Every row comes from one small tree of marks. The marks that hang from a mark follow it in brackets, in alphabetical order. Every link used is in the known rows. Which tree was each row made from?
Known rows:
monub{kufem{gezim tadak{punorel}}}: [ 0.86 -1.97  1.73  2.60  0.73  3.78  0.31 -1.97 -0.71 -0.83  0.15 -1.97
  0.29  0.32 -1.24 -0.91  1.25 -1.63]
gopi{punorel{gezim}}: [-1.65  1.64 -2.51  0.30  0.09 -0.65 -1.73  1.42  0.20  0.44 -1.40 -1.18
  0.12 -0.49 -0.24 -1.13 -1.52 -0.81]
tadak{punorel}: [-0.36 -1.30  1.51  0.39  0.74  3.56 -0.68 -0.56 -0.99  0.16  1.38 -0.51
  0.14  0.09 -0.77  3.28  0.46 -0.16]
gopi{punorel{gezim{kufem{monub}} tadak}}: [-0.78  0.20 -3.54 -1.03  4.77  0.56 -2.79  2.40 -0.23  4.36  1.47 -2.58
  1.82  0.40 -2.17  1.41 -0.76 -2.61]
kufem{gezim monub tadak{punorel}}: [ 0.55 -1.22  2.05 -0.21  2.12  3.24 -1.15 -2.87  0.02  0.60  3.94 -0.86
  1.33  1.35 -1.85  2.07  0.62 -0.50]
kufem{tadak{punorel{gezim}}}: [-0.53  0.29  0.65  0.62  1.56  1.71 -1.23 -1.49  0.39 -1.83 -0.19 -1.97
  0.86  1.31 -0.54 -0.03  0.16 -0.84]
gezim{punorel}: [ 0.06 -1.08 -0.53  0.19  2.57  0.34  1.19  0.95 -2.01  1.87 -0.85  1.22
  0.24 -0.78  0.27  1.15 -0.50  0.47]
kufem{gezim tadak}: [ 0.44 -0.22  0.42  0.87  2.67  0.13 -0.37 -1.78  0.24  0.07 -0.05  0.26
  0.66  0.70 -0.14 -1.17  0.62 -1.29]
tadak{kufem punorel{gezim monub}}: [-0.37  0.36  2.70  0.20 -1.76  1.48 -0.45 -1.10 -2.06  1.15 -0.44 -2.66
 -0.92 -2.04  0.59 -3.18 -0.30  0.70]
punorel{monub tadak}: [ 1.11 -0.19  0.44  0.27  0.01  0.77  0.37 -1.03 -1.33  2.86 -0.14 -1.16
  0.65 -0.92  0.75  0.04  0.93  0.71]
monub{kufem}: [ 0.68 -0.42 -0.18  1.34 -2.61  0.30  1.47  0.60  0.00 -1.21 -1.01 -1.69
 -0.44 -0.52 -0.27 -2.84  0.22 -0.16]
gezim{kufem punorel{tadak}}: [ 0.58 -2.85 -1.67  0.39  8.11  1.69  0.28  2.38 -3.16  5.49 -0.54  0.40
  1.38 -0.45 -0.62  3.42  0.75 -2.21]
punorel{tadak{kufem}}: [-0.54 -0.47  0.17 -0.08  3.41  0.91  0.25  1.24 -1.20  1.16 -0.53 -0.55
 -0.23 -1.17  1.31 -0.52  0.56 -0.76]
punorel{tadak}: [-0.01 -1.00 -0.77  0.33  2.63  1.08 -0.22  0.42 -1.07  1.00  0.26 -0.49
  0.38 -0.20  0.29  1.89  0.68 -0.57]
tadak{kufem{monub} punorel}: [-0.55 -0.46  2.56 -1.52  0.04  3.00 -0.39 -0.38 -0.51  0.57  3.17 -1.03
 -0.01 -0.22 -0.63  0.80 -0.09  0.71]
tadak{kufem{gezim} punorel{monub}}: [ 0.27 -1.41  3.90  0.76 -0.08  3.28 -0.34 -1.92 -3.11  3.23  1.10 -0.96
 -1.02 -2.54  0.26 -1.21  0.55  0.07]
kufem{gezim monub tadak}: [ 0.84  0.07  0.52 -0.62  1.53 -0.13 -0.49 -2.23  1.03  0.29  2.72 -0.37
  1.19  1.26 -1.11 -0.94  0.17 -0.38]
punorel{gezim{kufem} tadak}: [-0.27 -1.33 -1.94  0.41  5.27 -0.01 -1.50  2.02 -1.78  2.56 -0.38 -2.45
  0.38 -0.25 -1.08  0.23  0.40 -3.11]
punorel{gezim monub tadak}: [ 0.39  0.23 -0.40  0.47 -0.42 -0.61 -0.41 -0.48 -1.98  1.81 -0.39 -2.70
 -0.08 -1.50  0.58 -1.78  0.08  0.46]

Write each row's tree:
[ 0.31  0.72 -1.24  0.04  4.00 -1.49 -1.33 -0.08  1.07  0.60 -1.77 -1.91
  1.49  1.77 -0.95 -2.92  0.12 -2.89] : punorel{gezim{kufem{tadak}}}
[-0.28 -1.57  0.73 -0.72  3.61  1.16 -0.45  0.50 -2.07  2.57  3.21 -0.90
 -0.39 -1.59 -0.22 -0.35  0.26 -0.75] : punorel{tadak{kufem{gezim monub}}}
[ 2.34  0.23  1.36  2.11 -2.74 -0.04  1.49 -2.89 -0.13  0.73 -1.46 -2.06
  0.43 -0.46  0.10 -5.61  0.91 -0.20] : punorel{monub{kufem{gezim tadak}}}
[ 0.11 -0.15  1.77  0.60 -2.50  1.83 -0.93 -1.66 -1.91  1.15  0.53 -2.67
 -0.43 -1.14 -0.40 -0.71 -0.08  0.87] : tadak{punorel{gezim monub}}
[-1.14 -0.28 -0.95 -0.66  4.09  1.97 -1.46  1.21 -1.23  3.96  2.53 -0.50
  0.36 -1.58 -0.35  0.33 -0.38 -1.14] : gopi{punorel{tadak{kufem{gezim monub}}}}
[ 0.72  1.22 -1.18 -1.52  2.89 -1.74 -1.37 -0.43  1.71  0.85  0.78 -2.46
  2.03  2.33 -1.88 -2.58 -0.32 -1.88] : punorel{gezim{kufem{monub tadak}}}
[-1.27  0.07  1.75 -1.30 -0.42  1.62 -1.03  0.24 -1.07 -0.27  2.63 -2.64
 -0.74 -0.83 -0.81 -1.02 -0.89  0.27] : tadak{kufem{monub} punorel{gezim}}
[ 0.67  0.30  1.27 -0.17  0.75  0.56  0.61 -0.32 -1.43  3.04 -0.76 -1.10
  0.02 -1.81  1.83 -2.46  0.69  0.47] : punorel{monub tadak{kufem}}
[ 1.53  0.71 -0.24 -1.66  3.17 -0.40 -0.69 -1.10  2.43  1.83  1.40 -0.87
  2.78  2.86 -1.64 -0.71  0.45 -1.46] : gezim{kufem{monub tadak}}
[-0.58  1.48 -2.05  0.54  0.07  0.09 -1.36  0.25 -1.11  3.44 -1.51 -2.39
  0.67 -1.40  0.50 -0.94 -0.58 -0.06] : gopi{punorel{gezim monub tadak}}
[ 0.75 -0.38  1.59  1.92 -5.15  1.98  0.70 -1.21 -1.89  0.02 -0.57 -4.39
 -0.82 -1.63 -0.69 -3.28  0.03  0.72] : tadak{punorel{gezim monub{kufem}}}
[ 1.54 -0.37 -0.83 -1.41  5.56 -0.07  0.54 -0.04  0.25  3.79  0.72  0.23
  3.04  2.09 -1.40  0.52 -0.05 -1.00] : gezim{kufem{monub tadak} punorel}
[ 1.08  0.86  0.12  1.53 -5.58 -1.46  1.34 -0.49 -0.94 -0.27 -1.83 -3.89
 -0.93 -1.71  0.06 -6.30 -0.35  0.90] : punorel{gezim monub{kufem}}
[-0.49 -1.59 -0.43  0.13  5.93  1.36  1.36  2.17 -3.37  3.04 -1.29  0.71
  0.08 -1.96  1.59  0.75  0.17 -0.29] : gezim{punorel{tadak{kufem}}}
[ 1.16 -0.57  0.17  2.21  0.17  0.21  1.00 -1.30  0.23 -0.96 -0.98 -1.48
  0.24  0.18 -0.44 -3.84  0.75 -1.48] : monub{kufem{gezim tadak}}
[ 0.79 -0.76  0.72  0.01  3.21  1.04  1.85  0.63 -3.62  4.83 -1.47  0.08
  0.33 -2.61  2.08 -1.16  0.19  0.99] : gezim{punorel{monub tadak{kufem}}}
[-0.52  1.82 -2.97  0.09  4.60 -0.79 -2.36  0.64  2.05  1.98 -2.67 -1.54
  2.32  1.81 -0.97 -1.96 -0.59 -3.42] : gopi{punorel{gezim{kufem{tadak}}}}
[-0.15 -1.59  0.92 -0.82  3.28  0.48  0.96  0.92 -3.32  3.36  1.98  0.85
 -0.62 -2.23 -0.14 -1.04 -0.89  0.31] : tadak{kufem{gezim{punorel} monub}}
[ 1.52 -2.23  2.88  2.58 -3.48  3.77  0.71 -2.05 -2.95  1.95  0.83 -2.57
 -0.86 -2.11 -1.09 -1.23  0.95  0.12] : tadak{punorel{monub{kufem{gezim}}}}
[ 1.21 -1.19 -0.11  0.48  2.37  1.20  1.45 -0.02 -3.41  4.81 -0.67  0.06
  0.87 -1.68  1.03  1.32  0.42  1.22] : gezim{punorel{monub tadak}}
[-1.00  0.45 -0.50 -1.42  1.97 -0.59 -0.56  1.46 -1.16  0.44  1.64 -2.60
 -0.38 -1.10  0.13 -2.34 -0.58 -0.22] : punorel{gezim tadak{kufem{monub}}}
[ 1.79 -0.51  0.97  1.08  2.51  0.05  1.27 -2.46 -2.25  3.58 -1.19  0.74
  1.16 -0.77  0.66 -1.81  0.28  0.52] : kufem{gezim{punorel{monub}} tadak}
